Known rows, with every way that one mark hangs from another:
C(F X): [  4.1   3.1   6.2   0.0   5.7  12.5  -4.0   9.3   5.8   6.1   1.2   6.3
   1.7   4.9   9.5  -9.1  -4.9   7.4   3.8   5.7 -26.2   4.3   0.8   4.9
  -0.3   4.7]
S(C(J) F X): [  4.6  -9.9  -0.4 -10.1  12.3  -5.6  -4.1 -17.4 -17.3  24.0  -4.3 -17.4
   8.3   7.4 -47.6   8.5 -25.7  -4.6  -8.1  -1.5  22.2  25.3  14.1  -1.5
  18.8  12.6]
S(C J T(F) X): [  7.7 -25.1  -8.5 -16.1 -13.2 -15.0  -8.3 -43.7   4.1  -0.6 -33.4 -19.5
  21.0   2.6 -76.0   4.6  -7.3 -11.7  -7.3  -8.8  -2.9  16.0   3.1  -2.7
  -9.3  -0.1]
C(T): [ -1.0   0.7  -1.0  -1.4  14.7  -1.9  -0.2   7.8  -6.6 -13.8  -1.6  -1.6
   1.5  10.0  12.1  -8.0  -3.2  -1.1  -7.5   6.5  18.7   4.7 -17.6   1.1
   7.3   5.9]
C(F(J X)): [ -5.1   4.4   0.4   7.5 -13.2 -21.6  -6.9  16.9   6.9 -12.7   6.0  -0.9
  -2.2  -7.9   7.6   3.1 -12.7   1.8   1.9  -5.3  -5.5  -3.1   3.9   0.5
 -18.8   2.8]
S(C X): [  4.4  -6.4  -1.6   0.3  12.1 -12.8  -1.6 -18.8 -10.2   7.0 -19.3 -17.8
  11.8  11.5 -30.2  -3.5 -14.5 -18.8 -14.1   2.1  15.0  23.8   2.8  -0.2
   2.5  15.2]
X(J): [  0.4 -10.4  11.1  -0.2  18.1  -0.6   2.8  -5.0  -9.9  -3.5   9.2  -3.6
   0.2  -5.7  10.0   2.4  -1.0  -0.3  -9.9   2.8  20.9 -12.6   0.2  -5.0
  -1.3   1.3]
C(F J X(T)): [ -0.9   8.1   0.6 -14.0   5.1  24.9  -3.9   1.0   4.4  26.6   8.3  12.5
  -4.7  11.6   9.8   1.4  15.7  21.5   7.9   3.1 -20.8   2.2   7.4   9.1
  15.9   3.9]
T(J(C(F X))): [  7.3  17.8   6.9  13.3   1.9  21.0   5.2   9.7  -4.5   6.4  -7.8  10.8
  -6.1 -12.5  18.0  -5.5  -5.4   3.5  10.1  11.2 -17.1  -8.4   5.2   8.3
   7.4  -2.8]
C(J X): [ 3.5  4.4  9.7 -2.9 11.3 16.9  4.8 14.7 -5.5 20.3 -2.6  3.1 -1.9  5.9
 10.0 -3.3 -4.5 14.8 -4.3  2.3 -2.2  4.2 10.6  6.2 32.4  7.1]
F(X(T)): [ -5.6  -4.0  -7.5   9.4   4.4 -15.8   2.9  -4.3   0.5  -3.5  14.5  -4.4
   3.9  19.4  14.1  -1.6   8.0  -7.3  -8.5  -1.9   4.7  22.8  -1.1   1.8
   3.5   2.9]
S(C F J X): [  9.6 -33.4  -7.6  -5.7  12.7 -16.9  -7.9 -38.9 -14.9  -4.5  -2.9 -28.0
  21.7   3.4 -62.0   5.7 -30.0 -12.3 -13.1   0.9  12.1  18.2  10.1  -3.7
  -3.6  10.3]
C(F(T) X(J)): [ -3.0  -5.4   6.8 -10.1   1.9  19.9  -4.1   6.0   8.9  10.6   0.9   7.7
  -1.8 -13.1  -0.1  -2.8  28.8   8.4   3.8   0.1 -23.1 -15.4  -3.6 -13.0
 -18.4   3.5]
S(C(J) F): [  5.0  -7.3   2.5  -7.2  15.1  -1.5  -0.9  -3.7 -17.1  26.3   8.5 -12.5
   5.9   9.8 -40.1  10.0 -19.3  -1.0  -5.4  -2.4  22.8  10.2  12.1   0.6
  22.7  12.0]
F(J): [  2.4   0.4   3.1   2.2   9.0 -12.2   2.9   8.9  -9.3 -12.9   6.9  -6.7
  -2.9   3.0  12.4  -1.5  -6.0  -5.0 -10.6   2.4  25.6 -19.7   4.5   2.5
   2.3   2.7]
F(J(C) X(T)): [ -5.5  -0.4 -11.9  15.3  -1.7 -17.1  12.4   0.5  -5.1  -9.5   5.0  -6.0
  -7.1   9.5  23.8   1.7   8.3 -20.3  -3.6  -0.3  13.8  -1.5   2.9   3.5
  -4.3  -3.6]
S(J): [  5.3 -21.1   0.3   3.6  14.0 -10.4   1.0 -12.8  -9.2 -13.8   5.0 -11.9
  13.5   8.0  -2.2   3.3  -8.2   3.5 -10.6   1.0  16.6  -3.6   6.1   1.5
   6.6   2.7]
C(F(T) J): [-5.6  6.0  1.0 -8.3  2.0  6.1 -2.4 13.8  0.3 23.0  0.8  5.5 -1.7  8.8
  3.5 10.6 24.9 16.8  4.9 -6.6 12.1  0.0  7.0 -4.7  8.7  3.5]
S(J T): [  5.8 -28.7  -1.9  -0.9  11.8 -12.2  -1.6 -21.9  -9.7  -7.9 -12.2 -16.9
  17.6  10.2 -27.2   3.7   5.9  -0.3 -13.9   0.0  14.1   1.8   5.1   1.5
   2.0   2.7]
X(J T(F)): [ -2.3  -3.7   1.5 -15.3   0.0   6.0   1.8 -20.0   7.1  -3.1  23.3   6.9
  -6.7   0.0   8.8   3.8  15.0   2.4   1.9  -3.0   6.9 -16.8  -6.3  -3.5
  -6.7 -13.6]
C(F J): [-1.0  7.4  8.0 -4.9  5.6  5.5 -4.4  8.2 -3.9 18.0  4.2  5.5 -0.9  6.1
  9.7  9.9 -4.7 18.3  5.3 -1.9  9.3  2.9 10.3  5.4 14.3  3.1]
T(F(X) J(C)): [ -0.3  18.7   1.7  20.9 -20.3  -7.4  10.1   9.7   3.8  -8.3  -1.4   7.2
  -7.1 -12.8  17.3   1.4 -16.4  -6.6   8.4  -5.5   3.2   6.0   4.2   1.6
   9.2 -15.6]
X(J(C) T(F)): [ -1.0  -2.5  -2.3  -4.7   0.6   9.9  12.9 -21.9   1.8   0.5  13.1   6.1
 -10.6   1.6  21.0   5.5  15.8 -11.0   7.1  -0.6  10.2 -15.6  -4.9  -3.1
  -4.2 -19.8]
J(C): [  4.8  -1.7   1.1  17.0  17.6  -3.8  16.0   0.0 -13.0   0.2  -4.5  -6.2
  -0.1  16.4  26.7  -2.5  -4.0 -16.1  -3.9   6.7  22.4   6.1   1.9   3.5
  12.6  -2.3]

Rows:
[  1.0  13.5  -1.7 -16.3 -16.4  12.0  -3.6  19.1  13.7 -19.7  -2.9  11.3
 -10.9 -12.2   3.8 -14.9  -7.4   6.0   5.1   1.5 -16.7 -24.6 -16.9   1.5
  -0.8  -5.8] | C(T(F(J)) X)
[  5.2   9.0   1.3  -7.0 -11.9  -4.2  -5.8 -18.0   0.3  -5.6 -20.3  -1.9
  -0.2  -8.4 -26.1  -1.5  -1.6   0.5  -2.6  -1.7  10.5   8.3   3.0   2.1
   4.6 -10.6] | S(T(F J) X)
[ -2.7   8.0   3.3 -10.5  -1.7  21.9  -2.6  20.0   6.5  28.9  -5.0   9.7
  -2.8   4.2   2.1   1.2  24.3  20.4   7.9  -3.2 -17.4   0.4   6.7  -2.8
  12.6   5.9] | C(F(T) J X)
[  1.2   2.8  -3.2   6.9   0.1  17.0   8.8  11.9   5.0  14.4 -12.5   4.9
  -3.3   8.4  16.4  -6.7  25.0  -7.7   9.8   4.1 -21.5   3.1  -0.9  -4.1
  -3.9  -0.3] | J(C(F(T) X))
[-10.0  10.5  -0.1  -2.5  -8.7  -1.1 -10.1  20.0   5.8   4.1  -5.0   9.5
  -0.7  -3.8   4.1   5.9  -9.5  20.3   8.6  -5.4  -4.9  19.2  -7.8   0.9
   5.3   6.7] | C(F(X) J T)
[  6.2   4.9   3.4  11.1   5.3  16.0   7.2   6.6   0.7   9.3  -8.6   5.3
  -2.4   6.2  21.7  -7.0  -3.7  -5.2   9.7   9.3 -23.5   5.1   2.1   5.3
   1.2  -1.6] | J(C(F X))
[ -7.2   5.8  -6.5  15.7  -6.1  -6.7   1.3  11.7   4.1 -10.4 -12.3   4.3
  -1.5   0.4  19.1  -2.2  -9.2  -7.7  11.0   2.0  -8.6  21.6 -16.2  -0.7
 -11.5  -0.1] | J(C(F(X) T))
[ -0.2  22.3   1.0  -7.6  -8.9   7.0  -4.5   9.5   3.3 -18.4   2.6  12.8
  -8.1 -13.5   5.1  -5.2  -7.9  11.5   4.0   1.4  12.3 -13.4 -16.8   1.4
   9.7  -8.4] | C(T(F J))
[  0.4  -2.2   3.2 -17.7  -3.8  22.3   2.1 -13.7  13.3   3.2  17.0  11.4
  -7.6  -4.8   6.2  -5.3  15.4   6.0   4.0   0.1 -21.5 -16.2  -5.9  -3.1
  -3.3 -11.1] | C(X(J T(F)))
[ -7.2  -1.0  -9.1   5.1  -3.0 -20.9   1.1   2.6   0.2 -13.1  14.5  -5.0
  -3.6   7.4  12.0   0.8   7.0  -7.6  -9.1  -2.9  10.3  -2.5   1.5   2.0
  -6.3   2.2] | F(J X(T))
[  8.4 -37.4  -3.9  -3.5  14.4 -13.4  -4.5 -26.7 -13.9  -9.0   5.4 -21.8
  17.9   9.8 -42.7   6.5  -5.7  -1.9 -11.2   0.4  13.6   5.4   6.4  -1.1
  -0.9  -1.0] | S(F J T)
[ -1.9  18.1   4.3   9.9 -21.7 -11.4  -1.5  12.2   9.0 -11.5   8.5   7.8
  -4.0 -14.6   5.8  -0.1 -16.7   6.2   2.2  -9.0   0.3   5.9   2.8   0.0
   7.9  -9.9] | T(F(X) J)
[  0.3   5.9  -3.8 -11.2  -0.7  11.1  -5.5   2.0   7.1  -0.7  12.3   7.2
  -7.0   2.7   9.9  -5.5  14.1   5.7   3.4   6.7 -22.6 -21.5   0.7   7.6
 -11.2   1.9] | C(F(J) X(T))
[ -5.0  -3.4   7.8   1.1 -16.5 -10.7  -0.5   0.8  12.6  -9.4  11.4   3.4
  -2.6 -15.7   4.6   3.4 -11.5   1.7   1.6 -11.5  -5.2   1.4  -1.9  -9.6
 -10.1 -10.0] | T(F(X(J)))
[  3.4   7.7  -7.9 -18.9 -15.0   7.9  -1.6  -6.2  13.0   6.7   2.5   2.3
  -4.4   2.6 -28.3  -7.2   7.0  -9.3   1.1  -1.3 -20.9 -20.5  -2.8   3.9
  -4.4   0.5] | S(C(X(T(F(J)))))
[  6.5   3.3   1.0  10.3   7.1   7.1  14.8  13.1  -8.2  -3.6  -9.3  -2.5
  -7.2  -1.0  22.4  -9.5  -5.0 -13.7  -2.8   8.6  -1.1 -18.8   4.5   5.3
   7.5  -0.8] | F(J(C(X)))
[ -7.7  18.0   0.4   7.0 -10.6  -4.5 -13.5  17.6   4.4 -16.3  -1.8  10.7
  -1.7 -19.6   3.6  -2.2 -11.0  13.5   5.4   0.7  -5.0   6.8 -13.5   0.7
  -7.8   4.7] | C(F(X) T(J))
[-10.2 -12.5   2.4   5.7   0.4 -11.9   2.7   6.8   2.0  -2.0   3.5  -4.9
   1.7  -8.7   2.3   3.7  21.7  -4.2  -9.2  -9.3   9.4   3.3  -2.8 -18.4
 -12.4   4.1] | F(T X(J))
[ -0.2   3.8  -4.1 -11.4  -9.2   6.3  -6.8  13.1   8.2  14.7 -13.7  -1.8
   0.9  -5.0 -34.1  -4.5  20.0  -6.4   0.7  -1.8 -21.7 -20.7  -0.3  -6.2
 -19.3  15.2] | S(C(F(J T) X))
[ -0.5  -4.7   8.2 -10.2  13.6  21.1  -1.2   6.5  -2.0  -8.7  -4.5   5.5
  -2.0 -15.6   5.4 -12.0   2.3   6.1  -5.6   8.9  -8.4 -13.7 -18.9  -5.5
  -1.1   6.1] | C(T X(J))
[  0.9  -3.9   7.9   6.4  10.8   7.0   6.9  -7.7  -6.5   2.6   0.5   2.1
  -3.7  -8.8  20.0   6.9   0.3  -6.1   6.7   4.6   6.8 -13.7   0.4  -3.3
 -14.0  -5.8] | X(J(C(F)))
[  0.3  16.0  -4.6   8.5   7.8   9.7   4.7 -10.6  -8.1   3.8   8.5   8.3
  -8.7   2.6  23.2   5.2  13.6  -2.2   8.6   9.1  10.7  -9.7   2.1   9.1
   1.4  -6.8] | X(T(J(C(F))))
[ -3.2 -17.2 -14.3  13.5  -5.2 -11.5   2.1 -21.5   3.7  -7.4   4.9  -3.5
   8.8   8.9   7.3  10.2   4.7  -4.9   7.2  -1.8 -12.6  13.8   4.5   3.0
 -14.0  -5.9] | S(J(C(F(X(T)))))
[ -2.1  15.6   2.1  25.1  -8.0  -6.5   3.6   9.9  -2.4  -2.4  -3.9   5.9
  -4.2 -12.8  18.3   4.4 -12.7  -2.1   8.6   0.9  -1.4   8.9   6.2   3.4
  -2.6  -4.0] | T(J(C(F(X))))
[ -2.7  -0.1  -3.4  -1.2 -28.0 -23.8  -2.8   6.6  12.9 -12.5  -8.9  -3.7
  -2.0  -5.3 -19.6   0.9  -1.7  -6.9  -1.1 -13.0  -2.8  -1.0   0.2  -1.9
 -11.7  -9.6] | S(T(F(J X)))
[ -7.6   5.0  -3.3   3.9  -6.8  -9.5 -10.9  14.6   9.3 -12.9  -2.7   4.9
   2.4  -0.9   7.0  -3.5  -9.8   5.2   4.8  -2.0 -11.6  20.8 -16.5  -1.5
 -13.2   6.4] | C(F(X) T)
